What can hang from each mark:
J606: J775
J775: J606 J721 J844
J777: J612 J844
J844: J432 J775
J561: J606 J608
J611: J561 J775
J721: J561

Every row comes from one small tree of marks. Brackets hold a mark, then the marks that hang from it, in the order of their numbers. Every link used is in the known rows. Which tree was each row made from?
Known rows:
[J777 J612 [J844 J775]]: [ 0.06  0.34  0.23  0.34  0.32  0.04  0.04  0.21  0.09 -0.01  0.09  0.28
  0.02  0.11  0.31  0.03  0.03 -0.21 -0.05 -0.12 -0.20]
[J844 J432 [J775 J721]]: [ 0.12  0.17  0.05  0.27  0.00  0.26  0.12  0.06  0.11 -0.03 -0.05  0.38
  0.04  0.16  0.17  0.00  0.11 -0.10 -0.05 -0.05 -0.16]
[J561 [J606 [J775 [J844 J432]]]]: [ 0.08  0.19 -0.04  0.26  0.04  0.24  0.12 -0.04  0.17  0.02 -0.20  0.36
  0.09  0.07  0.18 -0.16  0.11 -0.20 -0.04  0.01 -0.22]
[J844 J432 [J775 J606]]: [ 0.17  0.22 -0.04  0.35  0.30  0.24  0.12  0.02  0.12  0.00 -0.09  0.31
 -0.06  0.17  0.19 -0.11  0.12 -0.17 -0.17 -0.10 -0.24]
[J606 [J775 [J721 J561]]]: [ 0.01  0.22 -0.16  0.35  0.17  0.23 -0.06  0.11  0.14 -0.01 -0.14  0.17
  0.17  0.07  0.12 -0.09 -0.08 -0.13  0.02  0.00 -0.20]
[J611 [J561 J608] [J775 J721 J844]]: [ 0.04  0.14  0.19  0.15 -0.17  0.17  0.05  0.08  0.22 -0.10 -0.08  0.18
  0.21  0.19  0.12  0.07 -0.08 -0.18  0.07  0.01 -0.22]
[J606 [J775 [J721 [J561 J608]] J844]]: [ 0.00 -0.04 -0.06  0.29 -0.24  0.23  0.04  0.04  0.19 -0.04 -0.22  0.15
  0.22  0.10  0.08 -0.10 -0.13 -0.14  0.04  0.07 -0.15]
[J611 [J561 J608] [J775 J606 J721 J844]]: [ 0.09  0.11  0.12  0.24 -0.12  0.19  0.09  0.03  0.24 -0.07 -0.15  0.05
  0.22  0.24  0.09 -0.02 -0.12 -0.20  0.02  0.02 -0.25]
[J775 J606 [J721 [J561 J608]] [J844 J432]]: [ 0.14 -0.16 -0.01  0.30 -0.39  0.20  0.19 -0.07  0.19 -0.07 -0.28  0.10
  0.15  0.17  0.09 -0.10 -0.09 -0.14 -0.04  0.03 -0.09]
[J611 [J561 J606 J608] [J775 J721 J844]]: [ 0.12  0.11  0.16  0.10 -0.27  0.15  0.01  0.00  0.22 -0.10 -0.18  0.31
  0.23  0.22  0.09  0.01 -0.02 -0.23  0.03  0.01 -0.23]
[J606 [J775 [J721 [J561 J608]]]]: [ 0.03  0.05 -0.17  0.30 -0.03  0.19 -0.08  0.05  0.16 -0.03 -0.17  0.20
  0.18  0.07  0.09 -0.10 -0.10 -0.11 -0.03  0.02 -0.19]
[J611 [J561 J606]]: [ 0.11  0.36 -0.03  0.18  0.29  0.10 -0.14  0.04  0.15 -0.04 -0.11  0.16
  0.02  0.10  0.20 -0.03  0.05 -0.19 -0.09 -0.08 -0.30]
[J611 [J775 J606 J844]]: [ 0.09  0.23  0.01  0.36  0.36  0.29  0.05  0.06  0.18 -0.02 -0.09  0.24
  0.07  0.16  0.17 -0.09 -0.03 -0.30 -0.06 -0.02 -0.30]
[J606 J775]: [-0.01  0.34 -0.17  0.34  0.50  0.26 -0.10  0.09  0.14  0.04 -0.03  0.20
  0.04  0.01  0.20 -0.11  0.02 -0.17 -0.07 -0.02 -0.31]
[J844 [J775 [J721 J561]]]: [ 0.11  0.15  0.01  0.30  0.05  0.20 -0.02  0.14  0.09 -0.06 -0.12  0.34
  0.07  0.19  0.14  0.00 -0.01 -0.15 -0.04 -0.06 -0.15]
[J561 [J606 [J775 J721 [J844 J432]]]]: [ 0.08  0.12 -0.02  0.26 -0.19  0.27  0.16 -0.04  0.19  0.00 -0.22  0.29
  0.20  0.09  0.14 -0.15  0.08 -0.15  0.06  0.06 -0.16]
[J844 J432 [J775 J606 [J721 J561]]]: [ 0.18  0.11 -0.01  0.35 -0.04  0.20  0.15  0.04  0.11 -0.04 -0.20  0.28
  0.07  0.22  0.11 -0.09  0.02 -0.15 -0.10 -0.07 -0.13]
[J777 J844]: [ 0.01  0.31  0.17  0.30  0.35  0.14 -0.03  0.10  0.13 -0.01  0.04  0.13
  0.01  0.00  0.27 -0.03 -0.01 -0.19  0.04 -0.07 -0.23]
[J775 J606 J844]: [ 0.05  0.16 -0.06  0.38  0.31  0.29  0.04  0.03  0.17  0.00 -0.13  0.02
  0.02  0.11  0.20 -0.13 -0.06 -0.24 -0.03  0.00 -0.26]

Which tree is each row?
[ 0.19  0.14 -0.06  0.24 -0.05  0.17 -0.05  0.05  0.11 -0.06 -0.21  0.47
  0.09  0.20  0.11 -0.06  0.05 -0.18 -0.06 -0.06 -0.15] : [J844 [J775 [J721 [J561 J606]]]]
[ 0.11  0.16 -0.03  0.25 -0.09  0.17  0.12 -0.02  0.15 -0.02 -0.28  0.38
  0.10  0.10  0.14 -0.14  0.08 -0.20 -0.06 -0.01 -0.17] : [J721 [J561 [J606 [J775 [J844 J432]]]]]
[ 0.12  0.19  0.17  0.42  0.01  0.02  0.11  0.19  0.10 -0.04 -0.09  0.13
  0.18  0.20  0.21 -0.03 -0.09 -0.19 -0.02 -0.10 -0.11] : [J777 J612 [J844 [J775 J606 [J721 J561]]]]
[ 0.00  0.21  0.00  0.31  0.13  0.27  0.15  0.03  0.16  0.02 -0.10  0.22
  0.06  0.05  0.20 -0.11  0.06 -0.16 -0.02  0.02 -0.22] : [J606 [J775 [J844 J432]]]
[ 0.13  0.00 -0.07  0.20 -0.26  0.14  0.11 -0.09  0.18 -0.03 -0.31  0.41
  0.12  0.10  0.11 -0.14  0.05 -0.17 -0.11  0.01 -0.16] : [J721 [J561 [J606 [J775 [J844 J432]]] J608]]
[ 0.15  0.02  0.06  0.21 -0.36  0.19  0.14 -0.04  0.15 -0.08 -0.29  0.32
  0.15  0.15  0.13 -0.07  0.04 -0.18  0.01  0.00 -0.08] : [J775 [J721 [J561 J606]] [J844 J432]]
[ 0.09  0.18  0.10  0.23  0.11  0.16  0.06  0.03  0.22 -0.06 -0.12  0.10
  0.12  0.20  0.13 -0.04 -0.08 -0.26 -0.08 -0.03 -0.31] : [J611 [J561 J608] [J775 J606 J844]]
[ 0.08  0.26 -0.12  0.18  0.15  0.09 -0.13 -0.02  0.20 -0.01 -0.15  0.19
  0.11  0.08  0.13 -0.11  0.02 -0.15 -0.10 -0.03 -0.33] : [J611 [J561 [J606 J775] J608]]
[ 0.17 -0.04 -0.11  0.33 -0.05  0.19  0.00  0.02  0.15 -0.05 -0.21  0.24
  0.10  0.22  0.07 -0.10 -0.08 -0.16 -0.11 -0.04 -0.17] : [J844 [J775 J606 [J721 [J561 J608]]]]
[ 0.04 -0.07  0.01  0.25 -0.41  0.21  0.17 -0.01  0.18 -0.05 -0.23  0.22
  0.20  0.11  0.09 -0.09 -0.05 -0.10  0.00  0.06 -0.09] : [J606 [J775 [J721 [J561 J608]] [J844 J432]]]
[ 0.17 -0.15  0.02  0.16 -0.53  0.16  0.12 -0.10  0.18 -0.09 -0.30  0.34
  0.15  0.15  0.11 -0.06  0.02 -0.15 -0.04  0.03 -0.06] : [J775 [J721 [J561 J606 J608]] [J844 J432]]
[ 0.08  0.01 -0.11  0.23 -0.08  0.16 -0.03 -0.05  0.19 -0.03 -0.29  0.34
  0.13  0.09  0.10 -0.15 -0.04 -0.23 -0.08  0.03 -0.21] : [J721 [J561 [J606 [J775 J844]] J608]]
[ 0.24 -0.05 -0.01  0.16 -0.40  0.13  0.06 -0.07  0.14 -0.08 -0.25  0.56
  0.09  0.21  0.08 -0.04  0.10 -0.12 -0.14 -0.05 -0.10] : [J844 J432 [J775 [J721 [J561 J606 J608]]]]
[ 0.04  0.11  0.00  0.17 -0.30  0.15  0.01 -0.03  0.23 -0.04 -0.24  0.09
  0.26  0.13  0.09 -0.11 -0.05 -0.14  0.07  0.06 -0.23] : [J611 [J561 [J606 [J775 J721 J844]] J608]]
[ 0.14  0.21  0.23  0.39 -0.03  0.07  0.24  0.12  0.13 -0.02 -0.02  0.17
  0.13  0.18  0.25 -0.04  0.04 -0.15 -0.01 -0.10 -0.11] : [J777 J612 [J844 J432 [J775 J606 J721]]]
[ 0.10  0.13 -0.01  0.35  0.14  0.27  0.18 -0.02  0.17 -0.01 -0.15  0.09
  0.01  0.11  0.21 -0.11  0.02 -0.20 -0.06 -0.02 -0.21] : [J775 J606 [J844 J432]]
[ 0.17  0.05 -0.15  0.21  0.09  0.10 -0.15 -0.05  0.16 -0.06 -0.21  0.38
  0.02  0.09  0.14 -0.06  0.01 -0.20 -0.17 -0.05 -0.22] : [J721 [J561 J606 J608]]
[ 0.11  0.12 -0.17  0.40  0.18  0.22 -0.04  0.05  0.14 -0.04 -0.19  0.04
  0.12  0.13  0.13 -0.09 -0.11 -0.17 -0.03 -0.03 -0.19] : [J775 J606 [J721 J561]]
[ 0.00  0.15  0.03  0.31 -0.12  0.30  0.18  0.03  0.17  0.00 -0.13  0.17
  0.17  0.07  0.16 -0.10  0.02 -0.12  0.08  0.06 -0.16] : [J606 [J775 J721 [J844 J432]]]
[ 0.12  0.01  0.01  0.35 -0.21  0.23  0.21  0.00  0.16 -0.05 -0.26  0.07
  0.14  0.17  0.13 -0.10 -0.06 -0.15  0.01  0.01 -0.10] : [J775 J606 [J721 J561] [J844 J432]]
[ 0.10  0.23  0.16  0.42  0.11  0.08  0.11  0.16  0.13 -0.01 -0.01  0.10
  0.16  0.17  0.24 -0.05 -0.05 -0.18  0.01 -0.08 -0.16] : [J777 J612 [J844 [J775 J606 J721]]]
[ 0.15  0.13 -0.10  0.38  0.10  0.23  0.03  0.08  0.11 -0.03 -0.18  0.21
  0.09  0.22  0.11 -0.09 -0.04 -0.17 -0.06 -0.06 -0.18] : [J844 [J775 J606 [J721 J561]]]
[ 0.16  0.29  0.02  0.10  0.18  0.08 -0.12  0.00  0.20 -0.08 -0.10  0.41
  0.09  0.15  0.14  0.03  0.05 -0.24 -0.15 -0.09 -0.33] : [J611 [J561 J606 J608] J775]
[ 0.10  0.24  0.30  0.30 -0.09  0.05  0.21  0.17  0.10 -0.03  0.05  0.30
  0.11  0.14  0.28  0.05  0.07 -0.12  0.02 -0.09 -0.08] : [J777 J612 [J844 J432 [J775 J721]]]
